What can hang from each mark:
k_918: k_300 k_861
k_321: k_861 k_878
k_553: k_861
k_455: k_491 k_795
k_795: k_455
k_405: k_878
k_300: k_124 k_918
k_878: k_321 k_405
k_491: k_553
k_258: k_104 k_861
k_104: k_258
k_861: k_258 k_321 k_553

Every row comes from one small tree of marks. Brackets hold a mark, then the marks that hang from it, in the order of their numbers. Every link used is in the known rows. Which tree was each row made from?
Known rows:
[k_795 [k_455 [k_491 [k_553 [k_861 [k_258 k_104]]]]]]: [6,13,14,-6,-11,-10,12,5,5,-20,7,12,-13,2,2,10,-1,-15,9,0,11,12,10,-13,-6,-8,-3,-13,22,2,23,-11]
[k_918 k_300 [k_861 k_258 k_321 k_553]]: [6,19,4,16,3,-14,3,1,-4,1,0,8,26,-5,-7,15,-31,-34,33,15,15,-2,42,-5,-13,-11,-14,-15,36,8,-20,0]
[k_321 k_861 k_878]: [7,17,11,3,4,8,0,-7,12,-16,6,-2,30,-8,0,8,-3,-32,5,14,10,-2,-5,-12,-15,-11,-15,-1,28,6,2,3]
[k_300 k_918]: [5,27,19,2,-14,9,13,-11,6,-13,3,1,18,5,1,16,-14,-26,15,11,12,-3,3,-2,-3,-17,-17,-6,18,3,3,-3]
[k_258 k_104 [k_861 k_321 k_553]]: [9,16,1,6,16,-2,-5,2,1,-16,5,10,25,-23,-10,8,-13,-24,13,10,14,7,18,-14,-19,-4,-9,3,30,6,1,-4]
[k_878 [k_321 k_861]]: [14,29,13,3,3,2,2,-12,12,-21,2,-11,21,-3,0,7,2,-39,3,18,14,1,-1,-7,-8,-11,-12,0,31,9,8,7]
[k_795 [k_455 k_491]]: [9,22,9,-9,-7,-1,14,-7,12,-22,5,5,-12,4,7,11,0,-15,8,2,8,3,5,-6,-5,-18,-8,-13,18,3,13,-6]
[k_918 [k_300 k_124] k_861]: [-1,40,8,7,-21,-1,7,-9,4,-5,4,13,31,7,-1,23,-28,-34,30,16,11,-4,17,1,-5,-18,-21,-12,23,0,-18,-1]
[k_405 [k_878 [k_321 [k_861 k_258 k_553]]]]: [21,14,9,2,17,-3,0,-9,7,-19,3,-9,28,8,-1,7,-1,-43,4,19,17,-7,9,-9,-15,-12,-6,-7,38,11,9,8]
[k_918 [k_300 k_124] [k_861 k_321 k_553]]: [3,33,4,16,-6,-7,4,-4,-1,0,0,14,35,6,-7,20,-27,-35,32,13,15,-6,36,-1,-10,-13,-22,-14,32,4,-24,2]
[k_861 [k_258 k_104] [k_321 [k_878 k_405]] k_553]: [17,0,3,13,32,-7,-4,10,-8,-7,2,1,33,-9,-3,4,-13,-25,7,16,21,1,28,-13,-26,3,1,-12,33,7,1,5]
[k_455 [k_491 k_553] k_795]: [5,19,15,0,-10,-2,20,-3,10,-17,6,12,-15,2,10,15,3,-17,14,-4,16,9,1,-11,2,-11,-5,-13,19,0,21,-10]
[k_878 [k_321 [k_861 [k_258 k_104] k_553]] k_405]: [19,20,14,5,23,-9,-2,-5,6,-20,2,-12,28,5,0,1,2,-43,4,23,28,-3,10,-8,-17,0,-3,-5,36,10,9,10]
[k_491 [k_553 [k_861 k_258 [k_321 k_878]]]]: [3,8,16,6,-8,-6,5,11,-4,-5,3,2,18,-2,-1,8,-3,-27,12,9,7,10,17,-21,-10,0,-9,-9,30,0,15,-6]
[k_455 k_491 k_795]: [8,22,10,-3,-4,1,18,-8,11,-20,5,10,-10,1,11,14,-1,-15,11,1,14,7,1,-4,-2,-16,-4,-12,15,1,18,-8]
[k_491 [k_553 [k_861 [k_258 k_104] [k_321 k_878]]]]: [4,7,15,7,-5,-7,3,13,-6,-7,4,6,21,-5,-3,7,-5,-24,10,10,8,14,16,-20,-11,3,-6,-7,29,0,16,-6]
[k_918 k_300 [k_861 k_321 k_553]]: [6,26,4,13,0,-12,5,-6,0,0,2,10,29,3,-6,15,-24,-32,29,15,10,-4,35,-3,-9,-13,-20,-11,32,7,-21,1]
[k_491 [k_553 k_861]]: [0,20,23,-1,-19,-6,9,1,4,-8,5,7,7,6,1,8,0,-27,11,6,7,9,5,-13,-3,-4,-17,-7,25,-1,17,-5]
[k_795 k_455]: [9,30,6,-9,-6,-1,10,-8,8,-19,5,-3,-2,2,7,10,-1,-20,10,6,4,0,3,-4,-8,-15,-12,-12,22,4,9,-1]
[k_878 k_321]: [13,29,13,2,0,2,5,-11,8,-16,3,-8,17,2,5,8,-1,-33,1,18,9,3,2,-5,-6,-12,-9,-8,25,5,10,6]
[k_861 [k_258 k_104] [k_321 k_878] k_553]: [14,-1,3,15,27,-5,-5,11,-7,-6,2,6,28,-17,-6,5,-18,-22,7,11,18,5,28,-13,-25,1,0,-12,34,9,0,3]
[k_878 k_321 k_405]: [18,31,12,0,8,-1,6,-12,7,-17,3,-15,25,15,10,5,8,-36,1,26,13,-3,1,-6,-7,-8,-6,-9,23,2,12,9]
[k_321 k_861 [k_878 k_405]]: [10,19,10,1,9,6,1,-9,11,-17,6,-7,37,3,3,6,4,-35,5,20,14,-6,-6,-13,-16,-7,-13,-2,26,5,2,5]
[k_405 [k_878 k_321]]: [19,21,6,-2,8,2,5,-13,6,-18,6,-10,28,13,5,9,2,-36,0,22,7,-5,0,-7,-9,-16,-6,-7,28,4,12,7]
[k_861 [k_258 k_104] k_321 k_553]: [14,5,5,11,22,-9,-2,10,-8,-7,-1,3,17,-19,-8,6,-21,-24,11,9,21,5,31,-7,-22,-1,-2,-10,34,10,2,3]
[k_258 k_104 [k_861 [k_321 [k_878 k_405]] k_553]]: [11,11,-2,9,23,0,-8,2,0,-15,7,8,38,-16,-6,6,-7,-25,10,15,13,4,16,-19,-23,-1,-6,1,29,5,1,-3]
[k_491 [k_553 [k_861 k_258 [k_321 [k_878 k_405]]]]]: [5,9,15,6,-5,-7,6,10,-4,-5,3,-1,22,4,1,6,1,-28,13,13,9,7,17,-21,-10,2,-8,-10,29,-1,15,-4]
[k_553 [k_861 k_258 [k_321 k_878]]]: [5,8,10,4,2,-2,1,8,-3,-8,3,-1,28,-5,-1,6,-9,-24,10,15,2,9,21,-14,-17,-4,-6,-9,28,2,11,-5]
[k_861 k_258 [k_321 k_878] k_553]: [13,1,6,15,22,-3,-1,9,-3,-3,-1,0,23,-12,-3,6,-15,-26,11,11,15,-1,30,-14,-23,-3,-5,-17,35,8,-2,4]
[k_795 [k_455 [k_491 k_553]]]: [7,20,12,-7,-13,-4,16,-4,10,-20,5,7,-17,5,6,12,4,-16,9,-1,10,5,4,-12,-2,-15,-9,-14,20,2,17,-7]
[k_104 k_258]: [5,24,3,-3,4,5,4,-5,6,-10,6,3,14,-13,4,6,-8,-25,8,11,13,6,-5,-6,-9,-11,-12,-7,20,8,7,-5]
[k_300 [k_918 [k_861 k_258 [k_321 k_878]]]]: [7,16,11,12,-7,6,9,0,-4,-10,2,1,36,2,-2,14,-24,-29,24,18,14,-4,19,-11,-7,-14,-9,-8,24,6,-7,-7]
[k_321 [k_878 k_405]]: [10,18,9,0,7,6,5,-7,6,-10,7,-4,31,8,10,8,0,-27,3,20,8,-4,-3,-10,-14,-8,-9,-11,19,-1,5,3]

Which tree is each row?
[4,19,15,-8,-16,-6,16,-2,9,-20,6,10,-14,10,5,10,6,-16,10,-1,7,8,6,-13,-2,-12,-10,-13,20,1,21,-10] : [k_795 [k_455 [k_491 [k_553 k_861]]]]
[2,20,1,1,10,3,-3,-3,10,-13,6,9,15,-20,-1,4,-11,-28,14,9,17,5,3,-13,-15,-9,-14,-5,27,10,3,-9] : [k_104 [k_258 [k_861 k_553]]]
[3,34,13,11,-19,10,10,-4,-2,-11,0,6,39,11,-5,21,-24,-32,28,13,18,-8,17,-3,-2,-17,-19,-6,21,3,-10,-5] : [k_300 k_124 [k_918 [k_861 k_321]]]
[19,22,14,6,19,-8,0,-7,9,-19,0,-16,25,8,2,2,4,-46,6,23,26,-6,11,-9,-16,-3,-7,-8,37,11,8,11] : [k_878 [k_321 [k_861 k_258 k_553]] k_405]
[9,12,14,5,13,-7,-2,1,6,-16,2,4,14,-16,-8,6,-16,-34,12,8,26,1,12,-5,-20,-5,-10,-3,36,13,3,3] : [k_321 [k_861 [k_258 k_104] k_553]]
[4,22,-7,2,10,6,-2,-1,4,-12,4,1,24,-28,-2,6,-9,-26,14,13,11,8,5,-17,-11,-10,-10,0,25,8,4,-10] : [k_104 [k_258 [k_861 k_321]]]
[7,18,14,13,-3,4,8,-5,0,-10,3,7,36,11,-4,12,-19,-29,22,15,15,-6,20,-8,-8,-14,-17,-8,25,8,-10,-5] : [k_300 [k_918 [k_861 [k_321 k_878] k_553]]]
[3,11,18,0,-9,-9,16,6,4,-18,7,18,-12,1,6,13,-1,-15,13,-3,18,17,7,-12,-2,-4,0,-11,20,-1,28,-15] : [k_455 [k_491 [k_553 [k_861 [k_258 k_104]]]] k_795]
[4,31,15,15,-13,6,9,-4,-1,-10,0,10,37,14,-7,19,-25,-33,29,10,22,-10,23,-2,-6,-15,-21,-10,25,5,-13,-3] : [k_300 k_124 [k_918 [k_861 k_321 k_553]]]
[18,27,14,4,17,-5,1,-13,12,-20,2,-13,27,14,2,1,10,-44,4,22,22,-7,6,-7,-13,-4,-11,-4,34,9,7,12] : [k_878 [k_321 [k_861 k_553]] k_405]
[4,17,14,1,-10,-6,19,2,5,-16,5,13,-8,5,6,12,8,-15,14,-3,12,14,10,-14,1,-7,-6,-10,21,-1,24,-14] : [k_455 [k_491 [k_553 [k_861 k_321]]] k_795]
[7,20,-2,3,8,4,-4,1,-1,-18,6,4,28,-28,-7,10,-13,-22,12,13,8,10,10,-15,-15,-7,-6,6,25,3,4,-7] : [k_258 k_104 [k_861 k_321]]
[6,6,9,4,6,-4,-1,10,-7,-10,5,4,32,-9,-4,6,-12,-22,6,15,4,13,19,-13,-18,-1,-3,-5,27,2,13,-6] : [k_553 [k_861 [k_258 k_104] [k_321 k_878]]]
[21,12,7,3,20,-4,-2,-7,5,-21,5,-5,30,5,-3,7,-2,-41,2,19,19,-4,6,-8,-17,-9,-3,-4,37,11,10,8] : [k_405 [k_878 [k_321 [k_861 [k_258 k_104] k_553]]]]
[7,9,9,2,6,-4,2,8,-4,-8,2,-5,33,1,1,5,-5,-26,10,19,5,6,21,-14,-17,-2,-5,-9,27,0,12,-4] : [k_553 [k_861 k_258 [k_321 [k_878 k_405]]]]
[15,7,-1,8,22,0,-2,9,-10,-8,4,-6,37,-14,0,7,-12,-22,6,21,14,5,18,-14,-20,0,4,-8,26,3,5,2] : [k_861 [k_258 k_104] [k_321 [k_878 k_405]]]
[8,16,14,13,-4,-2,9,0,-3,-10,0,4,27,5,-5,11,-27,-32,28,14,21,-6,28,-6,-8,-13,-13,-10,29,10,-9,-6] : [k_300 [k_918 [k_861 k_258 k_321 k_553]]]
[15,2,4,13,27,-5,-1,8,-4,-4,-1,-5,29,-4,0,4,-10,-28,11,16,18,-5,30,-15,-24,-1,-4,-17,34,7,-1,5] : [k_861 k_258 [k_321 [k_878 k_405]] k_553]
[14,18,1,5,13,5,3,-2,-1,-8,3,-9,36,-1,4,7,0,-24,6,20,6,-2,11,-14,-13,-7,-8,-7,22,1,2,4] : [k_861 [k_321 [k_878 k_405]]]
[6,12,10,1,2,-8,2,8,-7,-11,3,2,23,-10,-5,6,-13,-22,10,13,7,13,22,-8,-15,-1,-4,-4,27,3,14,-6] : [k_553 [k_861 [k_258 k_104] k_321]]
[8,14,15,5,9,-6,1,-1,9,-14,-1,-1,11,-12,-6,6,-14,-36,15,7,24,-3,13,-6,-19,-9,-14,-6,38,12,1,3] : [k_321 [k_861 k_258 k_553]]
[2,5,19,2,-11,-6,13,7,3,-11,2,9,0,-2,-1,11,-3,-21,10,3,14,12,17,-18,-4,-8,-6,-10,22,0,19,-10] : [k_455 [k_491 [k_553 [k_861 k_258 k_321]]]]
[20,20,8,1,15,-1,1,-13,10,-21,5,-8,29,12,0,7,4,-42,3,19,14,-7,3,-8,-13,-13,-10,-4,36,10,9,9] : [k_405 [k_878 [k_321 [k_861 k_553]]]]
[14,9,0,8,16,1,2,7,-6,-6,0,-12,33,-9,3,7,-10,-26,10,20,11,-1,20,-16,-18,-4,-1,-13,28,3,3,3] : [k_861 k_258 [k_321 [k_878 k_405]]]
[9,14,1,9,17,2,-4,-1,5,-12,2,1,32,-10,-2,7,-4,-29,14,15,10,-3,18,-21,-20,-6,-12,-5,31,4,-2,-1] : [k_258 [k_861 [k_321 [k_878 k_405]] k_553]]
[8,13,14,7,11,3,-2,-7,13,-15,5,5,27,-3,-3,5,-3,-33,6,10,16,-4,3,-12,-19,-9,-17,-4,33,10,-2,5] : [k_321 [k_861 k_553] k_878]
[5,11,14,2,-8,-7,18,7,3,-15,4,11,-10,0,6,13,2,-17,16,-2,15,14,15,-15,-2,-5,-2,-13,24,0,25,-14] : [k_455 [k_491 [k_553 [k_861 k_258 k_321]]] k_795]
[14,26,16,6,9,-2,0,-12,13,-19,1,-6,19,1,-2,4,1,-40,4,15,18,-1,6,-6,-11,-10,-13,-3,35,12,6,9] : [k_878 [k_321 [k_861 k_553]]]
[3,25,19,13,-13,3,6,1,-2,-12,2,17,32,10,-7,19,-34,-34,28,10,29,-6,19,0,-10,-12,-14,-12,25,6,-9,-5] : [k_300 k_124 [k_918 [k_861 [k_258 k_104] k_553]]]
[11,7,2,10,12,4,1,8,-5,-6,0,-7,28,-18,0,10,-15,-24,9,16,8,3,20,-15,-17,-7,-2,-12,30,4,2,1] : [k_861 k_258 [k_321 k_878]]
